Each row was made from one path, in order. Every step used is in the known rows, and no mark comes twice. Write each row's path.
Known rows
G > S > F > K: [  0   6   0   0   2 -16   2  -8  -4  -8  -3  -1 -15   6  25 -17 -31 -10
  -5  -9 -13 -19   8 -11 -23  -8   3  15  37 -17  -5]
E > Y > D > K > F > S: [  7 -41  -7  11  -3  14  15 -24 -11  -5  -8   1   3   8  15   9   3   2
   1  32   4   0 -11   4  15   2  26  -6 -12   6   0]
K > G: [ 19  19   0  -2  -2  -4  -4  -1 -21  -7  10 -17   4 -13   4   0  11   6
   7   4   2   3   4 -27   5   5 -14   5 -25  -9  14]
E > K > G > S > V: [ 12  54  12  -9  -2  -6   8  18  16  -8  -2  -7  -6 -16   0  21 -12   2
  -6  -6  -4 -31  -1 -28  10  -6  -6  -9  12   8  -2]
Z > K > E: [  5  -3   3  -5   5   2   3  38  26  15   8   9  30  -5 -10   9  23   3
   7   0   3 -36   3   5 -10 -11  -6  13  -9 -28  -8]
Z > K > F > S > H: [  3 -12  -1  -3   2  -3   1 -16  12  -3 -13  -7  30  10  26  16   4  22
  -4   8  -6  -1   0  -1 -41  -7  -7 -12   6 -31  -4]
S > E > Y: [-17 -14 -15  16  12   7 -18   7  -9   5   6  11  -3  -8 -14 -15  39  -8
 -10  -2  14  19 -15   2   6  10  14 -10  -9  29   7]
S > F: [-10   1 -11   3   5   3   9 -27  -4   1   3 -12  10  -5  33  -3   1   0
   3  -6  10 -28   4  11 -31   8   0   6  -4 -19  22]
F > K: [ -7   3   4  -7   2 -10 -23 -10  -8   4  -6   9  -2  14   2 -30  10 -11
   9 -15  13  10  10   5  12  -4 -12  21  -5   6 -10]
V > K > H: [ -2   9   0  23  10  10  -9 -28   9  16 -17  18  14 -15  -1   7   0  17
 -17   1   1 -16  17   4   8   0 -15  12  16  22  -4]
D > K > P: [-14 -10  18 -16   1   3  -7  -6   5   7   5   2   4  -9 -21  16 -16   5
  10  -1  -2 -21  -1  -5  23  11 -17  16 -13  10  -2]
Y > D > K > F: [ 15 -27   0 -10 -17  13  23 -22   4  -3  -3 -11  12  -8   8  15  -6   5
  11  15   0   2   3  23 -11  -6   7  15 -19  -9   3]
U > E > K > D: [ -7  19  -8  -6   6 -23   7   6  21  12  -9   9 -15 -18 -24  15   0   3
  -2  -6   6  25  -8  -3  17  -7  -2   9 -24 -13   7]
V > K > E: [ -1  13   3  24   8  13  -1  34  19  10  17  12   8 -12 -20   0  13 -12
   3  -5   0 -22   7  14  17  -3 -11  15  20  17  -5]
U > E > K > V: [-25  40  -1 -16   9 -21   7  16  20  10  -8   2 -17  -5 -27  18  -6   3
   5 -10   4  23  -5  18  16  -5   3  -2 -19 -12   8]
Z > K > F > S: [  1 -15   2  -3   1  -4   1 -15  19  -4 -13  -9  30  12  27  15   6  19
   4   2  -5  -1   2   1 -23 -10  -6  -5   0 -32  -5]
Z > K > F: [ -5 -16  -1  -3   3   0   0 -15  20   2 -15  -8  40  -5  25  18   8  22
   7   0   7 -15   0   3 -22 -10 -11  11   0 -31  -4]
V > K > F: [-12   0  -1  25   5  10  -5 -19  14  -3  -4  -6  18 -12  15  10  -2   7
   3  -5   4  -1   6  13   6  -2 -16  13  28  15  -1]
F > S > H: [  1   8  -5  -1  -1  -8   0 -29 -15  -2   5   3 -16  28   1 -10   8  -3
 -24  16 -28  36  -2   2 -44   4   5 -27  -5 -15  15]
Z > K: [ -5  -4  -1   1   3   1  -3  -7  39  13 -10   6  34  -4   2   5  14   7
   2   0   5 -31   2   4 -24 -12  -7  12 -11 -33  -4]
F > S > E > Y > D > K > H: [ 10 -17  -2   4   0   2  -6  -3 -13  -5  -1   9 -19  24  -6  -8  19  -2
 -16   9 -17  36   0  -1   0   4  19 -37 -14  21  -1]
U > E > K > P: [-23  33  -4  -8   5 -24   4   6  17  10   4   7 -18 -18 -29  16  -3   8
   3 -11   4  22 -14  18  37   8  -3   7 -15 -14   8]
U > E: [-25   0 -13  -5   6 -26   0  -9  11   9  11  -1 -18  -9 -26  -6   1  -4
   4  -9  -2  48  -5  18   7  -2   2  14 -25 -35  17]
U > E > Y: [-26 -16 -18   8  13 -21   0  -9   1   9   7   6 -17  -7 -21  -4   3  -2
   0   4   8  39 -15   8  25   4  16   7 -21 -22  14]
R > P: [ -9 -11  -3   5 -17   7   1 -22  -6  20  -9 -12  -3  -5 -11 -27  11  -8
  19  26  -6  -3 -35  15 -27  31  -5  18 -22 -26  -1]
M > E > Y > D > K: [-19 -31  -3   2 -23  14 -12  10   0   3   0   4  -6  -5 -20  -4  16   3
  -4  15  12   7  -8  17   6   6  13  -5 -18  16 -24]
D > K: [-15 -20  14 -14   4   3  -9  -8  25   5   7  -7   6 -10 -21  10  -8 -12
   8  -1  -2 -18   9  -8  -9  -8 -12  18 -18   3  -2]
Y > D: [ 14  -5 -15   0 -19  10  25 -30   0   7  -3   4   7  -3   4  -7  17   2
   0  16  -1   8  -2  35  -8  -2  15  15 -26 -22  16]
E > Y: [-18 -22 -13  17  11   7  -2 -29 -10   7  -4  11   5  -2   5  -4  20   0
  -6  20  12  -7 -14  -4  19   7  16   9 -12   4  11]

Write each row's path
[  5  -1   0   4   7 -12   4  14 -15  -8   4   4 -18   6  22 -14 -26 -12
  -3  -2  -9 -26   3 -14  -9  -6  11  11  40  -9  -9]  G > S > F > K > E > Y
[  4   8   4   0  -3  -4  10  -5  11  -2 -12  15 -16   8   0  -6 -46  -2
 -19 -14 -23  -6   2 -24  -7 -12   2  -6  47  -5  -2]  G > S > V > K > D
[ 22  17  11  -7  -2 -18 -21  15 -23 -12  -1  -2 -12  10   8 -25 -11  -9
   9 -11   2   7  13 -30  15  -5 -14  14  10   4 -18]  F > K > G > S
[  1   4   5   4   1   4   5   8   0  -7   9   8 -19  42  -2 -10  -9 -10
 -10 -10 -20  17   1   1  12   4  12 -47  17   7   4]  F > S > V > K > E > Y
[ -3   3  -4  -1   6  -4  -5 -13 -12  -1  -3  -8   6   7  36 -19  -5  -8
  10 -16  20 -25  12   9 -19   4  -5   6   7  -5   3]  S > F > K
[  9 -18 -11  13   1  13  -8  24 -12  -1   8   4  -2 -12 -15  -6  28  -7
  -4   8  15  10 -11  -4   7   9  16 -16 -15  31  -1]  S > E > Y > D > K > G
[ 23 -18   2 -12 -15  14  25  16   6   6  13   1   5  -7 -17   8   5  -7
  10  15  -3 -13   4  24  -2  -6  10  16 -25  -8   0]  Y > D > K > E
[  2  37  -1   2   5   1 -16  36   9  -2   9  -3  -2 -24 -19   3  35  -6
  -6 -15  11   4  -6  -8   2   4  -6 -14 -11  35   1]  S > E > K > G
[  4 -27  -5   5   0  18  16 -12  -9   6 -16   9   7   6   3  10   1   3
   3  31  12 -19  -9   7  15   2  26  -2 -17  10   1]  E > Y > D > K > V
[ 15  19   3  36   6   7 -12  28  11  -8   6   2   0 -16  -5  -1  -8  -7
  -6   2  -2 -16   3 -27  13  -1  -8  -5  36  26 -13]  V > K > G > S > E > Y
[-15  19   5  -1  -2  12   4  -8   6   7  -3  12   1  12  -6  -2 -30  11
  -6 -29   3 -11  -2   9  26  16  -8 -24  30  12   8]  S > V > K > P
[  4 -36  -9  13  -2  16  14 -21  -1   5  -6   8   8  -3   1   5   7  -3
   0  31  12 -19 -11   5  15   2  25   6 -17   5   1]  E > Y > D > K
[ 15  56   8  -2   1  -7   4  15   9  -6  -1  -6  -4 -25  -1  24  -4   3
 -13   8  -4 -30  -4 -29  -9  -4  -8  -3  12   7  -4]  E > K > G > S > H
[ -9 -13   0 -15  -4  -6   7 -38 -27 -19  -3 -18  -6  28  34   6 -10  18
  -1 -11 -16  47   0   6  -3   3   0 -24   6 -11  17]  K > F > S > V
[ -4 -10  -6  -6   0  -7   3 -42 -36 -16  -3 -17  -2  16  31   9   2  19
 -10  11 -17  48  -3   4 -30   5  -3 -15   5 -11  15]  K > F > S > H
[ 19 -26   0  -9 -17  11  17  -9   1  -9   1 -10   2   3   3   9   0   0
   7  11  -8  19   2  22 -13  -4  12  -5 -17   0   0]  Y > D > K > F > S > E
[ 34  -8   3  -6 -18   8  16  15   4  -7   6  -8  -1 -12 -10   5  -9  -6
   5  13  -8  -3   4  -1 -12  -6   8   1 -14  -3  -4]  Y > D > K > G > S > E
[ -4 -17  18 -19   7   5  -2  37  13   6  24  -3   2 -11 -33  13   1 -16
  13  -1  -5 -24   9  -6   5  -8 -10  21 -17   8  -6]  D > K > E
[ -4  15   2 -12   7  -1  -1  -3 -24  -1 -17  -7   4  21  37 -12 -13   0
  14 -15  20 -27  16  10 -18   5  -3  -4   7   1   3]  S > F > K > V
[-14  13   4 -10 -21   4 -17  19  14   7 -14   8  -6 -16 -20   8  22  10
 -10  -5  10   1  -2   0   1  -2 -11   0 -18  24 -25]  M > E > K > D
[ -9   8   5  -1  -2  -5   8 -10   9  -9  -5   3 -15   7   8  -2 -48   1
 -15 -18 -23   1   1 -11  -7  -9   2  -6  55  -7  -1]  G > S > V > K > F
[ -7   1   3  25   3   7  -4 -18  13  -9  -3  -7   8   5  18   6  -3   4
   0  -3  -9  13   7  11   5  -3 -11  -4  29  14  -2]  V > K > F > S
[ -2 -15  -9   5   4  16  -5  22 -12   4  -5  11  -3   0 -16  -4  24  -5
  -4   6  13  10 -11   9   4   7  21 -19 -13  35   0]  S > E > Y > D > K > V
[  1 -23 -10   3  -4   0   4 -23 -32 -20  -2 -13  -5  17  30   2  16  14
  -3   7  -9  54  -8  12   0   5  12 -21  -1   6   9]  K > F > S > E > Y > D
[ 24  21   9  -7   0 -18 -21  15 -31 -10  -2  -1 -12   8   6 -23 -14  -7
   1  -5   2   7  11 -32  -3  -2 -16   7  16   5 -18]  F > K > G > S > H
[ 25  22   1   0  -3 -11   6   8 -23 -17   9 -21  -7 -12  22   1 -19   3
   1   4 -11 -15   6 -40 -14   2  -6   1   9 -20   8]  K > G > S > F
[  1  21   6   1  -1  11   2   5   7  -2   2  -3   3   8  -1  -2 -28   2
  -3 -26   5  -9   6 -11   8   6  -9 -29  23   8   7]  S > V > K > G
[  4   5   7 -13   5  -9 -17  35 -20   5  11  13  -6  13 -10 -26  17 -15
  14 -16  11   4  11   7  25  -3 -10  22  -3  11 -14]  F > K > E
[ 13  -4  19 -12   1  -4 -12  30   9 -12  15 -17  -6 -16 -21  10 -22 -12
   5  -2 -12 -13  10 -42  -8  -8 -14   3  -2  12 -12]  D > K > G > S > E
[  3  -7   4  -3  10  -4 -16  35 -26   5   8  17  -6  14  -6 -24  20 -15
  12  -6  18  -3   3   0  38   0   0  17   1  19 -17]  F > K > E > Y
[ -8  14   5  -3   3  13   7  22  10   6  11   8   0  10 -14  -3 -18  -4
  -4 -29   2 -13   5   9  13   3  -3 -21  28  11   6]  S > V > K > E
